Every row comes from one small tree of marks. The marks that hang from a mark follow it in brackets, in alphabetical order. Every link used is in the known rows. Which tree was each row made from?
Known rows:
pega(tefe(fitig mado vomifig(gafe))): [ 1.02 -0.86 -2.97  0.94  1.27 -3.43  1.17  0.24  0.24  1.06 -2.25 -0.64
  0.21 -1.39 -0.64  1.49 -2.55 -0.27 -1.46  0.40 -1.67 -1.47  0.05  0.26
 -2.33 -1.45 -3.02]
vomifig(gafe): [ 3.05 -0.39 -3.21  0.58  1.23 -2.38  1.31  1.28  0.40  1.21 -3.61 -0.24
  0.12 -1.19 -1.95  2.44 -1.06 -0.42 -2.65 -0.39 -1.73 -0.33 -0.45  2.66
 -0.37 -0.76 -2.75]
mado(suruf(delel) tefe(pega)): [-0.56 -1.37 -3.27 -1.36 -1.02 -3.35  1.81 -0.37 -0.30  1.63 -1.83  0.43
  0.43  0.63 -1.00  2.06 -0.51  1.35 -2.93 -0.92 -2.20 -1.15  1.88 -0.69
  2.15 -1.98 -1.14]
suruf(delel): [ 2.03 -1.13 -2.68 -1.01 -0.03 -3.02  1.44  0.77 -0.03  0.97 -2.27 -0.01
  0.65 -0.17 -2.02 -0.06 -1.58  0.30 -2.97 -0.82 -1.54 -0.09  1.69  0.37
  1.62 -0.71 -2.18]
pega(tefe(mado(suruf(delel)) vomifig)): [-0.02 -2.24 -2.53 -0.30 -0.15 -3.96  1.55  1.31  0.19  1.22 -1.67  0.44
  0.24 -1.76 -0.15  0.33 -2.24  0.46 -1.53 -0.66 -1.06 -1.14  0.94 -2.02
 -0.82 -1.77 -2.61]
pega(tefe(fitig vomifig)): [ 2.53 -0.29 -2.66 -0.61  1.15 -3.05  1.23  0.46  0.26  0.87 -1.34 -1.03
  0.47 -1.55 -1.61 -0.24 -2.73 -0.33 -1.81  0.35 -1.33 -0.53  0.73  0.24
 -3.28 -1.62 -1.96]
tefe(fitig pega vomifig(gafe)): [ 0.54  0.71 -3.22 -0.74  1.73 -1.50  0.66  0.89  0.36  0.35 -2.80 -1.51
  0.22 -0.67 -3.28  0.25 -1.67 -0.92 -3.12  0.62 -1.58 -0.49 -0.27  2.16
 -1.58 -1.50 -1.18]
tefe(delel fitig mado pega vomifig): [-2.73 -1.45 -3.96  2.75  0.79 -0.58  0.86  0.53  0.21  1.01 -0.77  0.02
  0.29 -0.20 -1.60  2.64 -1.78 -0.35 -2.32  0.97 -2.11 -2.55  1.01 -0.95
  0.83 -1.88 -2.30]
mado(tefe): [ 3.16 -1.00 -3.57 -0.51  1.05 -2.56  1.62 -0.86 -0.16  1.20 -1.45 -0.25
  0.49  0.01 -1.49  1.48 -1.41  0.38 -2.60  0.42 -2.18 -0.40  0.89  1.63
 -1.59 -1.10 -2.00]
mado(tefe(fitig pega vomifig)): [ 1.45  0.01 -3.62 -1.20  1.29 -2.01  1.11 -1.09 -0.11  0.59 -1.18 -1.25
  0.48  0.42 -2.39  0.21 -1.70 -0.09 -2.94  1.02 -2.11 -0.65  0.72  1.60
 -2.59 -1.69 -0.97]
suruf(mado): [ 2.97 -0.80 -3.41 -2.31  0.57 -1.56  2.09  0.53  0.06  0.24 -2.59  0.03
  0.33 -1.34 -1.94 -0.53 -1.75 -0.22 -1.29 -0.28 -2.25  0.00  1.65  1.80
  3.92 -1.01 -3.41]
pega(tefe(delel mado(suruf))): [-0.13 -2.88 -3.08  2.10 -0.85 -2.85  1.95  1.16  0.35  2.02 -0.91  1.03
  0.17 -1.43  0.56  4.31 -1.82  0.77 -0.84 -0.45 -1.69 -2.29  1.19 -2.49
  1.13 -2.02 -3.57]
pega(tefe(delel vomifig)): [ 2.32 -1.67 -2.63  0.26  0.03 -2.76  1.52  1.48  0.66  1.21 -0.55 -0.22
  0.33 -1.61 -1.18  1.13 -1.91 -0.40 -1.92 -0.66 -0.89 -1.00  0.83 -1.68
 -3.06 -2.15 -2.01]
fitig(tefe(delel mado)): [-0.14 -0.92 -3.27  1.38  1.76 -0.34  1.02  0.17  0.36  1.31 -1.19  0.49
  0.51 -0.69 -1.29  4.60 -1.17 -0.31 -2.16 -1.30 -2.33 -1.87  1.96 -1.56
  1.05 -1.65 -3.14]
pega(tefe): [ 3.17 -2.44 -2.49 -1.46  0.04 -3.07  1.81  1.29  0.40  1.16 -1.45 -0.46
  0.30 -1.89 -1.01  1.47 -2.34  0.27 -1.20 -0.05 -0.99 -0.30  0.71 -0.18
 -1.24 -1.63 -3.02]
suruf(delel(tefe) mado): [ 2.13  1.08 -3.09 -3.14  0.30 -1.66  2.33 -1.14 -0.20  0.16 -2.23  0.60
  0.64  0.41 -1.27 -1.57 -1.17 -0.27 -2.08 -0.57 -2.33 -0.31  2.45  0.29
  6.32 -0.86 -3.71]
suruf(delel(tefe(vomifig)) mado): [ 2.04  1.60 -2.97 -3.32  0.76 -1.73  2.07 -1.05 -0.11 -0.07 -2.14  0.41
  0.63  0.30 -1.65 -2.82 -1.21 -0.59 -2.46 -0.86 -2.02 -0.09  2.33 -0.12
  4.75 -1.04 -3.01]
fitig(tefe(vomifig)): [ 1.97  0.83 -2.56 -1.63  2.81 -0.98  0.54  0.77  0.46  0.34 -1.74 -0.62
  0.58 -1.40 -2.94  0.04 -1.58 -1.01 -3.04 -1.47 -1.40  0.05  1.49 -0.09
 -2.43 -1.61 -1.40]
mado(suruf tefe(delel fitig vomifig)): [-0.25  1.96 -4.00  3.64  1.19 -2.75  1.06 -1.57 -0.21  1.98 -0.74  0.82
  0.53  0.57 -1.08  2.04 -0.95  0.11 -3.30 -0.48 -3.11 -2.17  1.67 -0.35
 -1.39 -1.73 -0.33]
gafe(vomifig): [ 2.69 -2.00 -3.35 -1.35  1.20 -1.61  1.25  1.20  0.28  0.70 -3.11  0.42
  0.20 -1.50 -1.79  3.64 -1.50 -0.09 -1.31  0.13 -1.74 -0.11  1.09  0.69
  1.31 -0.61 -2.13]
tefe(mado pega): [-0.91 -4.35 -3.39 -1.32 -0.17 -1.27  1.70  1.90  0.10  0.85 -2.09  0.24
 -0.03 -1.38 -1.04  2.44 -1.77  0.80 -1.36  1.03 -1.33 -0.85  0.54  0.53
  3.21 -1.49 -3.94]
fitig(tefe): [ 2.07  0.21 -2.70 -1.45  2.27 -0.74  0.94  0.59  0.34  0.76 -1.86 -0.38
  0.58 -1.18 -2.53  2.00 -1.50 -0.45 -2.56 -1.23 -1.78 -0.20  1.68  0.18
 -0.26 -1.36 -2.24]

Which tree is each row?
[ 0.96 -0.32 -2.44 -3.40  2.13 -0.41  0.69  1.36  0.55  0.08 -1.65 -1.03
  0.43 -1.36 -3.25  0.64 -1.39 -0.74 -2.94 -1.13 -0.98  0.14  1.30 -0.70
 -1.57 -2.14 -1.29] : fitig(tefe(pega vomifig))
[-1.00  0.15 -3.54 -0.16 -0.46 -3.18  1.50 -1.46 -0.46  1.72 -1.76  0.12
  0.62  1.21 -1.14  2.24 -1.01  1.22 -2.94 -0.28 -2.93 -1.60  2.08 -0.04
  2.17 -1.77 -1.04] : mado(suruf(delel) tefe(fitig pega))
[-0.22  1.38 -3.49 -0.24  2.61  0.24  1.41 -0.64 -0.02  0.51 -1.17  0.59
  0.22 -0.21 -1.07 -0.40 -1.99 -0.54 -2.31  2.11 -1.71 -1.01  0.54  0.94
  1.55 -1.25 -3.53] : delel(tefe(fitig mado pega vomifig))
[ 1.32  0.70 -2.82  0.26  2.32 -0.43  0.59  0.76  0.62  0.78 -0.99 -0.26
  0.61 -0.89 -2.71  1.89 -1.16 -1.16 -3.20 -1.92 -1.59 -0.84  1.79 -1.48
 -2.22 -1.85 -1.23] : fitig(tefe(delel vomifig))
[ 0.46 -0.97 -2.91 -1.19  1.07  0.36  1.09  0.97  0.65  0.99 -0.98 -0.45
  0.51 -0.63 -2.47  4.32 -0.81 -0.42 -2.43 -1.47 -1.68 -1.14  1.91 -1.50
  0.99 -2.35 -2.16] : fitig(tefe(delel pega))
[ 0.90 -0.23 -3.91  0.59  0.98 -1.51  1.14 -1.10  0.03  1.10 -0.44 -0.90
  0.52  0.74 -2.03  2.30 -1.14 -0.21 -3.08  0.60 -2.42 -1.55  1.03  0.41
 -2.06 -1.98 -0.84] : mado(tefe(delel fitig pega vomifig))
[ 0.21  0.24 -3.22 -1.39  1.79  0.13  1.71  0.49  0.15  0.43 -1.14  0.91
  0.03 -0.78 -0.89 -0.77 -1.62 -0.40 -2.30  1.54 -0.96 -0.53  0.29  0.08
  1.41 -1.43 -3.64] : delel(tefe(mado pega vomifig))
[ 0.23  0.98 -2.87  0.45  0.30 -2.53  1.70  0.44 -0.12  1.74 -2.06  1.83
  0.44 -0.40 -0.95  0.18 -1.05  0.61 -2.82 -1.01 -1.89 -0.70  1.85 -0.32
  3.50 -1.10 -2.22] : mado(suruf(delel(tefe)))
[-0.20  0.92 -3.82  3.06  2.69 -2.39  0.53 -0.16 -0.04  0.81 -3.12 -0.13
  0.23 -0.69 -1.54  0.69 -2.27 -0.69 -2.68  0.84 -2.46 -1.51 -0.09  2.11
 -1.47 -0.57 -2.54] : tefe(fitig mado vomifig(gafe))
[ 0.86  0.55 -2.86 -0.64  1.10 -1.98  1.57 -0.27 -0.12  0.74 -1.78  0.89
  0.57  0.24 -1.07 -1.28 -1.47 -0.11 -3.06 -0.03 -1.49 -0.48  1.42 -0.40
  2.00 -0.69 -2.93] : suruf(delel(tefe(mado vomifig)))
[-1.50 -2.52 -3.82  0.32  0.79 -1.10  1.35  0.39 -0.15  0.99 -2.09 -0.21
  0.23 -0.54 -1.27  2.79 -2.33  0.62 -1.35  1.94 -2.36 -1.58  0.92  1.47
  3.43 -1.18 -3.79] : tefe(fitig mado pega)
[-0.86  0.51 -3.18 -0.69  1.69 -0.16  1.74  0.53  0.08  0.72 -1.23  1.58
  0.02 -1.02 -0.58 -0.51 -1.38 -0.17 -2.37  1.13 -1.14 -0.80  0.50 -0.23
  2.25 -1.52 -3.39] : delel(tefe(mado(suruf) pega vomifig))
[-3.26 -3.88 -3.78  2.36 -1.18 -0.92  1.78  1.86  0.24  2.02 -1.08  1.68
 -0.03 -0.81 -0.06  5.39 -0.86  0.95 -1.53 -0.16 -1.96 -2.66  1.31 -2.03
  4.89 -2.15 -3.47] : tefe(delel mado(suruf) pega)
[ 0.99  0.01 -2.96 -0.38  0.79 -1.86  1.81 -0.33 -0.17  1.01 -1.77  1.01
  0.55  0.38 -0.72  0.05 -1.44  0.19 -2.68  0.07 -1.80 -0.73  1.59 -0.01
  3.36 -0.67 -3.56] : suruf(delel(tefe(mado)))
[ 2.40  0.09 -4.12 -0.35  0.67 -1.62  1.97 -1.84 -0.19  0.72 -1.55 -0.32
  0.56  0.42 -1.44  1.47 -1.27 -0.14 -1.62 -0.03 -3.46 -1.36  2.05  1.18
  3.11 -1.39 -2.86] : suruf(mado(tefe(delel fitig)))
[ 1.49  1.76 -3.32 -1.04  1.96  0.43  1.74 -0.57  0.07  0.87 -1.11  0.35
  0.39 -0.04 -1.57  0.62 -1.71 -0.32 -2.32  1.94 -1.85 -0.54  0.78  2.19
  2.63 -1.19 -3.52] : delel(tefe(fitig pega))
[ 1.37  1.13 -2.90  0.68  2.53 -0.58  0.51  0.63  0.73  0.89 -1.67 -0.37
  0.51 -0.78 -2.65  2.76 -0.72 -1.35 -3.41 -2.17 -1.71 -1.05  1.17 -1.18
 -2.50 -1.86 -1.36] : fitig(tefe(delel vomifig(gafe)))
[ 1.97  1.28 -2.65 -1.35  2.95 -1.16  0.48  0.67  0.54  0.46 -2.50 -0.78
  0.46 -1.25 -2.90  0.97 -1.23 -1.25 -3.27 -1.69 -1.47 -0.16  0.87  0.11
 -2.74 -1.55 -1.45] : fitig(tefe(vomifig(gafe)))
[ 0.25 -0.03 -2.81 -1.11  1.76 -0.07  0.62  1.10  0.82  0.61 -1.63 -0.89
  0.40 -0.77 -2.84  3.34 -0.49 -1.21 -3.30 -1.82 -1.35 -1.02  1.10 -1.60
 -1.39 -2.43 -1.20] : fitig(tefe(delel pega vomifig(gafe)))
[-0.23  3.04 -3.61  1.94  2.97 -0.75  1.32 -1.13 -0.20  1.06 -1.34  1.68
  0.32 -0.37 -0.49 -0.62 -2.03 -0.44 -2.48  1.39 -2.24 -1.28  0.89  0.91
  1.28 -0.81 -3.28] : delel(tefe(fitig mado(suruf) vomifig))
[-3.00 -1.76 -3.84  1.25  0.36 -1.43  1.37  0.55 -0.27  1.46 -2.25  0.65
  0.12 -0.80 -0.79  2.98 -2.09  1.01 -1.42  1.31 -2.60 -1.95  1.19  0.81
  4.58 -1.40 -3.30] : tefe(fitig mado(suruf) pega)
[ 1.29  2.45 -3.16 -1.16  2.60  0.21  1.40 -0.45  0.13  0.38 -1.02  0.19
  0.33 -0.35 -1.99 -1.38 -1.81 -0.86 -2.84  1.74 -1.44 -0.32  0.50  1.72
  0.61 -1.33 -2.59] : delel(tefe(fitig pega vomifig))
[ 1.45  2.94 -3.28 -0.73  2.63  0.11  1.33 -0.51  0.24  0.42 -1.74 -0.01
  0.24 -0.12 -2.05 -0.22 -1.44 -1.15 -2.99  1.37 -1.56 -0.51 -0.07  1.97
  0.27 -1.30 -2.66] : delel(tefe(fitig pega vomifig(gafe)))
[ 0.95  0.07 -2.56 -3.10  2.19 -0.53  0.61  1.26  0.69  0.20 -2.41 -1.14
  0.33 -1.28 -3.16  1.49 -0.97 -0.99 -3.05 -1.33 -1.07 -0.12  0.77 -0.24
 -1.77 -2.07 -1.35] : fitig(tefe(pega vomifig(gafe)))
[-1.70 -1.49 -3.60  0.03  1.52 -1.32  0.85  0.74 -0.05  0.39 -1.94 -0.54
  0.19 -0.81 -1.98  0.24 -2.52 -0.15 -2.08  1.63 -1.76 -1.21  0.57  1.00
  0.27 -1.39 -2.46] : tefe(fitig mado pega vomifig)
[ 0.39 -0.74 -3.32 -1.06  1.38  0.34  2.09  0.23  0.07  0.77 -1.21  1.19
  0.08 -0.63 -0.41  1.30 -1.53  0.09 -1.75  1.73 -1.40 -0.76  0.56  0.43
  3.69 -1.20 -4.61] : delel(tefe(mado pega))
[-1.76 -0.94 -2.78 -1.72  1.70 -0.72  0.76  1.31  0.36  0.59 -1.94  0.07
  0.27 -1.43 -2.02  1.86 -1.38 -0.18 -2.42 -1.16 -1.36 -0.96  1.58 -1.89
  0.48 -2.19 -2.09] : fitig(tefe(mado(suruf) pega vomifig))
[ 1.97  0.06 -2.99  1.98  0.77 -2.77  1.19  0.40  0.59  1.40 -1.26 -0.77
  0.42 -0.94 -1.30  2.35 -1.90 -0.70 -2.08 -0.37 -1.73 -1.68  0.36 -0.45
 -3.01 -1.90 -1.90] : pega(tefe(delel fitig vomifig(gafe)))
[-1.74 -2.17 -3.88  4.78 -0.19 -1.84  1.64  1.15  0.08  2.32 -1.28  2.29
  0.14 -0.81  0.25  4.76 -1.11  0.70 -1.67 -0.51 -2.48 -2.63  1.52 -1.60
  3.33 -1.36 -3.44] : tefe(delel mado(suruf))
[ 0.86  3.02 -3.63  1.99  3.38 -0.55  1.25 -1.30 -0.05  0.75 -1.96  0.97
  0.21 -0.17 -0.79  0.12 -1.77 -0.98 -2.63  1.50 -2.14 -1.21  0.07  2.11
  0.43 -0.57 -3.61] : delel(tefe(fitig mado vomifig(gafe)))
[-0.57 -1.85 -3.61  3.57  0.99 -1.59  1.09  1.21  0.29  1.29 -0.92  1.04
  0.23 -1.05 -0.94  1.76 -1.60 -0.47 -2.45 -0.27 -1.65 -1.87  0.86 -1.36
 -0.75 -1.37 -2.53] : tefe(delel mado vomifig)
[ 1.80 -0.99 -3.69 -2.30  0.03 -1.39  1.99 -0.62  0.07  0.19 -1.42 -0.52
  0.36 -0.11 -1.82  0.53 -0.95 -0.29 -1.80 -0.39 -2.37 -0.80  1.67  0.10
  2.04 -1.94 -2.28] : suruf(mado(tefe(delel pega vomifig)))
[ 0.56  1.45 -3.09  0.27  1.64 -2.03  1.39 -0.96 -0.23  0.80 -1.75  0.64
  0.69  0.56 -1.20 -1.26 -1.80 -0.21 -3.06  0.35 -2.06 -0.80  1.57  0.25
  1.94 -0.59 -2.75] : suruf(delel(tefe(fitig mado vomifig)))
[ 0.87 -3.48 -3.09  1.42 -0.42 -2.65  1.90  1.00  0.41  1.70 -0.79  0.45
  0.24 -1.39  0.33  3.95 -1.96  0.48 -0.91 -0.14 -1.52 -1.99  1.02 -1.69
  0.36 -1.85 -3.86] : pega(tefe(delel mado))
[-0.73 -0.66 -3.03 -1.44 -0.51 -3.56  1.39 -0.20 -0.19  1.28 -1.69  0.19
  0.42  0.36 -1.44  0.00 -0.69  0.82 -3.52 -1.11 -1.83 -0.81  1.63 -1.28
  0.20 -2.08 -0.18] : mado(suruf(delel) tefe(pega vomifig))
[ 0.52 -2.99 -2.83  0.13 -0.25 -3.35  1.92  1.25  0.18  1.62 -1.72  0.64
  0.09 -2.01  0.29  2.57 -2.28  0.93 -0.78 -0.12 -1.40 -1.32  0.89 -1.03
  0.82 -1.68 -3.72] : pega(tefe(mado(suruf)))
[ 0.12 -1.58 -3.15  1.32  0.30 -3.34  1.64  0.27  0.02  1.74 -1.69  0.38
  0.27 -1.44  0.16  2.71 -2.66  0.80 -0.79  0.51 -2.20 -1.80  1.13 -0.23
  0.86 -1.55 -3.59] : pega(tefe(fitig mado(suruf)))
[-0.28  0.57 -3.64  1.91  1.08 -0.78  0.73  0.72  0.63  1.00 -1.68 -0.92
  0.31 -0.02 -2.77  2.66 -0.94 -1.16 -3.22  0.04 -1.93 -1.80  0.16  0.39
 -1.02 -2.00 -0.99] : tefe(delel fitig pega vomifig(gafe))
[-0.45  0.00 -3.77  0.32  0.35 -2.41  1.50 -1.09 -0.32  1.73 -1.52  0.20
  0.39  0.25 -1.16  2.78 -1.11  1.07 -2.48  0.45 -2.91 -1.48  1.48  0.98
  1.32 -1.86 -1.34] : mado(suruf tefe(fitig pega))
[ 0.25  1.85 -3.24  0.96  2.39 -0.78  1.59 -0.04  0.00  1.02 -1.36  2.04
  0.14 -0.90 -0.35 -0.78 -1.64 -0.32 -2.49  0.89 -1.51 -0.82  0.59  0.09
  1.36 -0.99 -3.40] : delel(tefe(mado(suruf) vomifig))
[ 2.19  0.26 -3.29 -3.19 -0.06 -3.41  1.84 -1.57 -0.25  0.10 -2.82 -0.69
  0.68  0.83 -1.84 -1.03 -0.80 -0.22 -2.66 -1.47 -2.61 -0.50  2.03  0.20
  2.30 -1.24 -1.95] : suruf(delel mado(tefe(vomifig(gafe))))
[-2.05 -3.33 -3.53  1.22  0.03 -0.79  1.28  2.03  0.42  0.94 -0.84  0.44
  0.04 -0.93 -1.32  2.66 -1.24 -0.18 -2.31  0.17 -1.09 -1.85  0.62 -2.15
  0.61 -2.10 -2.41] : tefe(delel mado pega vomifig)
[ 1.34  0.75 -2.89 -4.37  0.12 -1.27  2.17 -0.64 -0.04 -0.29 -2.09  0.10
  0.55  0.30 -1.85 -2.67 -1.08 -0.46 -2.30 -0.61 -1.74 -0.08  2.19 -0.59
  5.53 -1.36 -2.98] : suruf(delel(tefe(pega vomifig)) mado)
[-0.10  2.19 -3.75  2.33  2.45 -0.43  1.74 -1.35 -0.29  1.44 -1.48  1.99
  0.29 -0.28  0.05  1.23 -1.88  0.12 -2.00  1.59 -2.69 -1.55  1.15  1.40
  3.62 -0.66 -4.29] : delel(tefe(fitig mado(suruf)))
[ 0.27 -0.31 -2.71 -1.46  1.61  0.15  0.74  1.22  0.75  0.57 -0.89 -0.66
  0.51 -0.84 -2.93  2.55 -0.92 -0.94 -3.02 -1.56 -1.25 -0.84  1.67 -2.05
 -1.23 -2.44 -1.28] : fitig(tefe(delel pega vomifig))
[ 2.62  0.22 -2.75  0.00  1.23 -3.32  1.14  0.44  0.41  0.90 -2.12 -1.10
  0.34 -1.49 -1.63  0.73 -2.41 -0.52 -1.92  0.02 -1.47 -0.79  0.07  0.92
 -3.45 -1.55 -2.11] : pega(tefe(fitig vomifig(gafe)))
[-1.65 -0.55 -3.71  0.55  1.72 -1.50  0.73  0.70  0.11  0.51 -3.00 -0.81
  0.05 -0.73 -1.95  1.51 -1.95 -0.41 -2.45  1.22 -1.93 -1.51 -0.35  1.62
  0.06 -1.35 -2.54] : tefe(fitig mado pega vomifig(gafe))
[-1.08  0.13 -4.11  2.24 -0.19 -1.95  1.52 -1.26 -0.20  2.12 -0.80  0.66
  0.44  0.80 -0.82  4.38 -0.64  0.88 -2.56 -0.05 -3.14 -2.38  1.71 -0.41
  1.59 -2.18 -1.24] : mado(suruf tefe(delel fitig pega))
[-1.38  0.15 -3.21  1.70  2.04 -0.88  0.67  0.63  0.37  1.23 -1.18  0.91
  0.43 -0.99 -1.35  2.86 -1.07 -0.54 -2.72 -1.90 -2.05 -1.80  1.96 -2.72
 -0.09 -1.97 -1.93] : fitig(tefe(delel mado(suruf) vomifig))
[ 1.70 -0.66 -3.81 -1.02  0.95 -1.88  1.47 -1.27 -0.20  1.02 -1.38 -1.14
  0.47  0.57 -1.85  2.17 -1.58  0.44 -2.47  1.24 -2.55 -0.94  0.97  2.27
 -0.39 -1.51 -1.85] : mado(tefe(fitig pega))
